Known rows, with every way that one mark hangs from another
N{V{Q{H}}}: [  4 -12 -17   5  11  -2  -7  13   2   3  -6  12  17  11  -3  24  21   5
 -16 -19 -10 -23  30   6  -8   7 -12 -23   3  -6  -2]
P{X}: [  0 -18   5   2   0   3  -4  -6  -5 -15   8   3   5   4  -6   7 -15  -3
   0   1   6  -5  -9  -9  -9  -1   0  -5   2   5   4]
X{P{T{H{J Q}}}}: [  5  16  12  31 -11 -17 -17  20   2  23 -10  27  16 -45  -7  11  27  12
   3  33 -11 -18  -8 -14 -16  12 -50  14  20  -1  19]
C{Y}: [ -2  -3  -9  -5  -9   1   7  11   8  -1 -16   8  -6  -9  12   3   7   6
  -7   7   3   9   6   6  -6   4   2   0   3   2  -9]
N{V{B}}: [-25   9  14  -1  15   2   1   4  -1  -4  -2   9   4   1   3  12  11   2
  -5  -8  -2  -6  18   7  -2   4  11 -14  14 -19   2]
B{V{Q}}: [-12 -11  -3  14  -3  -9  -1   2   3  -1  -5  -1  -3  -5 -10   1   1 -18
  -6  -8 -11   4   9   4 -12   6  -6   4  15 -13 -16]
N{V{Q{H{F J}}}}: [ 21   9 -13  10   6   3   2  22  -1  17  -3  32   4 -14  -9  15  29  20
  -4  -6   5 -30  24   8   0   8 -20 -21  19 -16  -1]
N{V{B Q{H{J}}}}: [ -9   2  -6  10  17  -8  -4  23  -4   5   1  27   6  -4   4  20  34   9
 -16 -25  -4 -25  46   8  -3  15 -12 -25  22 -27  -7]
J{C H{F N Q}}: [ 33  27  -8  40 -38 -11  -2  41   9  30   8  36 -11 -22 -10  -3  38  45
  17   8  38   4 -22  -1   5  -7 -41   9  35 -15   3]
N{V{B Q{H{F}}}}: [  4  14 -10  20  17  -1  -5  17   3  -1   1  32  12   4   0  22  39   2
  -8 -17   5 -13  31  19   0  13 -22 -35  29 -21 -12]
E{F}: [ -3  -2  -3  -2   0   1 -11   3   7  -7   1   3  -4  -3   1   3   2   2
   2   0  10   9  23   5  -8  -4   9  -4 -11   0   9]
X{H{F J N} P{T}}: [ 24  37  20  55 -10 -15 -11  16   1  10 -11  38  -4 -37   5  33  24  22
  29  33   2   4 -12 -15  -7   9 -57  10  35  -3  21]
V{Q}: [  4   1 -14  10  13 -11  -5   7   0  -6  -5  -3   4   2  -4   0  12  -6
  -7 -11  -2  -4  11  -1  -5   8 -12  -1   2  -7 -12]
T{P{X{H{J}}}}: [ 10  -4  11  23   3  -7 -17  -6  -1 -27   6  -7   5 -26   2  12 -18  20
   7  27  -6  -2 -15 -25  -7  -6  -4   7  12   1   5]
N{V{B Q{H{F{E} J}}}}: [  7  15 -15   3   6 -11   2  29   0  18  -9  53  22  -8   9  11  51  14
 -18 -18   8 -28  40  17  -8  17 -17 -18  35 -28 -14]
B{V{N Q}}: [-19   0  10  18   7 -24 -10  12   7  -5 -17  -9   1   0  -1   4   2 -15
  -2  -8  -5   6   7   5 -13   6  -8  -4  17  -7 -21]
X{H{J N} P}: [ 19  26   8  40 -10 -15 -11  13   4   5 -20  15  -9 -25  12  27  18  27
  13  14  -4   2  -8 -18  -9  -2 -26  19  31  -8   9]
P{T{H{F{E} J{C}}} X}: [ 14  -9  -2   4 -30 -25 -13   7  -1  12  21  35   3 -42  -2  -7  12  28
   7  21  15 -26 -13 -18 -17   8 -53   8  19   3   6]
V{N}: [-10  13  13   6  12 -16  -9   8   4  -4 -10  -8   7   6  10   2  -1   5
   2   1   5   5  -3   1  -2   0  -2  -9   5   4  -5]
V{B}: [-14  11   8   5  10  -5  -2   3  -1  -9   4   7  -2   2   6   2  11  -7
  -1  -9   5  10  11   8   3   6  -2  -8  14 -12  -7]
C{J{H{F{E} N Q}} Y}: [ 27  10 -24  13 -46  -1  13  60  19  24 -39  61  17 -26   7   0  38  40
  -5  18  30   2  -8  17  -9  15 -23  32  41 -10  -9]
B{V}: [-14 -12  11   5 -15   4   3  -4   3   4   0   3  -8  -6  -6   3 -11 -12
   1   3  -8   8   1   5  -6  -1   7   7  12  -6  -3]
H{F}: [14 16  0  9 -2  6  5  1  2  4  2 14 -5 -9 -4 -3  7  3 10 11 11  2 -9  6
  6  0 -9 -2 12 -1 -3]
H{J N Q}: [ 19  30   3  23 -16  -2   6  35  -3  32 -14  27  -3 -24 -19   0  24  33
   0   1  17  -8  -7 -11  -4   3 -11  23  27 -16   1]
J{C H{N{V{B Q}}}}: [ -9  13 -12  28  -5 -25 -11  34   5   5   1  17  -9  -2   5  12  40  32
   1 -25  12  -8  26   4  -4   8 -35 -10  28 -34   3]
B{V{N Q{H{F J}}}}: [  5  10   4  29  -4 -16  -5  25   7  14  -6  23  -3 -14  -1   9  20   2
   3  -4  10  -4  15  13  -4  10 -30 -16  35 -10 -21]
Y{C{J{H{N Q}}}}: [  7  -7   3  24 -30  -5   4  42  18   3 -13  28  10 -23  -1   1  14  25
   3  -1  10   0 -14  17  -2   4 -28  29  20 -16   1]
Y{C{J}}: [  2 -21   9  -7  -2  -2  11   6  10 -24   3   2   2 -17  12  -2  -7  -2
  -3  -4  -8  -3  -9  18  -6   3  -6  11  -2  -3  -8]
J{C{Y} H{F{E} N{V}}}: [ 13   8 -25   1 -49  -8   6  40  17  32 -22  50  -5 -20  18   3  38  56
   0   8  27  -9   7  11  -9   0 -25   7  30 -14   6]
V{B N Q{H{F}}}: [  3  28  -6  32  22 -24 -15  24   7  -8  -3  22  13  12  14  16  39  -3
  -2 -15  17  10  21  17   2  15 -36 -37  33  -9 -27]
V{B Q}: [-10  14  -6  15  22 -18  -5  10  -2 -15  -1   6   3   4   4   3  25 -12
  -8 -20   1   5  21   5  -2  15 -13 -10  15 -20 -20]

Rows
[ 21   4  -9  17 -43  -8  10  48  21  17 -20  57  23 -29   6  -9  29  30
   2   6  20  -5 -18  27  -5   6 -31  37  34 -17  -8]  Y{C{J{H{F{E} N Q}}}}
[ 16  10  12  44 -10 -11 -14  21   0  -8 -11  19  14  -7 -16  25   1  22
   5  10  13   0 -20 -26 -15  -6 -12  20  34  -4  -4]  P{X{H{N Q}}}
[ 23  46  10  24 -12  11  12  38  -2  41 -18  40  -1 -35 -26   6  31  46
   7  11  23 -20 -10  -3  -2  -1  -7  11  38 -24   9]  H{F J N{V} Q}
[ 34  21  -4  30 -20  -8 -10   9   6  -2 -11  25  10 -33   1  11   6  38
  10  29  12  -1 -20 -19 -11   0 -22  21  39  -5   0]  T{P{X{H{F{E} J N}}}}
[ 11   1  -6  -8 -20 -14   9  22   2   9   4  13 -29 -32  16  -2  17  34
  -4   2  15  -4   3  -5  -6  -2  -8   1   8  -4  -8]  H{J{C{Y}}}
[ 24  18 -13  28 -34  -8  -3  23  10  19  10  23 -23 -14   0  -4  23  39
  22   5  31   6 -12   3   9  -4 -42   1  21 -11   8]  J{C H{F N}}
[ 23  30 -27  26 -10 -18  -1  38   3  26 -14  57   8  -9   6   8  60  20
 -12 -22  23  -6  32  13  -5  24 -42  -4  48 -26 -23]  V{B Q{H{F{E} J N}}}
[ 16  16 -11  27  14 -19 -14  21   9  -2  -8  17  12   9   6  15  27   4
   0  -7  14   1   8  12   0   9 -35 -29  19   3 -19]  V{N Q{H{F}}}
[ -8  -8   5  21  -1 -24 -11  23   6  10  -9  11   1  -6   4  12  13   0
  -7 -14  -2  -5  24   7 -11  10 -19 -15  22  -8 -19]  B{V{N Q{H{J}}}}
[ 19   6 -10  17 -21   0   0  22   2  28  -3  27 -10  -7  -2  13  20  28
  -2  -9  10  -7  13   0   1   8 -25  -4  17  -6   6]  Q{H{J N}}
[ 21  12   1   2 -20 -16  11  37   0  18   1  24 -15 -40   6  -3  31  40
  -9   5  21  -6  -7  -7 -10  -6  -6   9  19  -8 -13]  H{J{C{Y}} Q}
[  6  29   1  27  -3  12   0  20   6  17  -4  40  -2   2  -3  30  35  23
   2  -9  16  -1  19  16   3   9 -23 -27  38 -19   4]  Q{H{F N{V{B}}}}
[ 28   2   7  28 -15 -20 -11  24   4 -19   5   8  -2 -49   9  15   8  46
  -5  29  11   2 -26 -29 -18 -13 -11  12  30   1 -11]  T{P{X{H{J{C{Y}} Q}}}}
[ 20   9 -16  41 -21  -2   0  21  10  19 -10  30 -10  -5 -17  19  26   1
   1  -6   7   9  10  12  -6  12 -41 -10  38 -13 -15]  B{V{Q{H{F N}}}}
[-12  26  -5  22  19 -10  -4  23   1   1 -17  14   2   2  -7  18  34  11
  -8 -23   4  -7  27   4 -10  15 -12 -10  27 -31  -5]  H{N{V{B Q}}}
[  9  10  26  46   1 -23 -19  15   0  -6  -6  21  27 -18   5  36  17  -1
   8  28 -16   5 -11 -18 -18   0 -33   9  21   8  13]  X{H{Q} P{T}}
[ 27  17  -6   0 -20  -8  14  22   4  12   6  26 -31 -41  11  -8  24  37
   6  11  26  -1  -8   1   0  -2 -16  -3  21  -6 -11]  H{F J{C{Y}}}
[ 16   0 -15   7 -34  -8   2  23  14   7   3  27 -20 -21  18  -5  22  31
  11  15  27   9  -3  10   6  -3 -28  -5  16  -2  -4]  J{C{Y} H{F}}
[ 24   0 -16  -5 -21  -3   6  18   0  29  -1  46  12 -11   9   1  27  19
  -7   0  14 -16  14  12  -1   6 -18  -1  21  -1  -5]  Q{H{F{E} J}}
[ 25  15 -13  24 -38   7  13  56  19  15 -28  46   0 -29  -4   5  30  39
   9  21  32   9 -13  13   0  12 -25  20  40 -11  -4]  C{J{H{F N Q}} Y}
[ -1 -12 -26   6 -15  -1   4  47  15  -2 -38  22   3 -11   4  19  22  34
  -6  -3   3 -11  22  12 -12  22 -17   7  19 -20   3]  C{J{H{N{V{Q}}}} Y}
[ 24  42   5  58 -21  -9 -15  24   9  28 -20  37   9 -38 -17  22  40  17
  16  39   6   2 -26  -9 -14  12 -71  10  39  -1  16]  X{P{T{H{F N Q}}}}
[ 18  27   8  42 -11  -8 -15  15   6  16  -9  30  18 -38  -9  14  31   3
  11  43  -3  -4 -23  -5 -12   9 -56   4  27   5  14]  X{P{T{H{F Q}}}}
[ 16  30  -6  23 -14  -2  -6  15  11  18 -10  17   9 -32 -17  -9  23  16
   6  26  11 -10 -21  -1   5  -3 -19  13  26  -7  -8]  T{H{F Q}}
[ 38  28  -2  47 -16  -9 -13  19   7  -2 -18  29  29 -24  -8  15  16  34
   2  32  15   5 -33 -18 -15  -6 -19  24  46  -2  -7]  T{P{X{H{F{E} N Q}}}}
[  4  33  -1  31  21 -25 -11  30   4   1  -3  31   5  -4  11  10  42   9
   1 -16  22  -1  25  15   4  17 -35 -29  37 -17 -24]  V{B N Q{H{F J}}}
[ 32  12 -13  38 -32 -16   2  30   5  28  11  34 -33 -28 -12  12  36  27
   5 -15  18  -4   7   3  -7   6 -50  -6  42 -20 -15]  B{V{Q{H{F J{C} N}}}}
[  2   7  -1  31   0 -16  -9  16  12   3 -11  17   4   3   0  14  17  -9
   0  -4   7   7  10  17  -6   8 -29 -24  29  -3 -23]  B{V{N Q{H{F}}}}
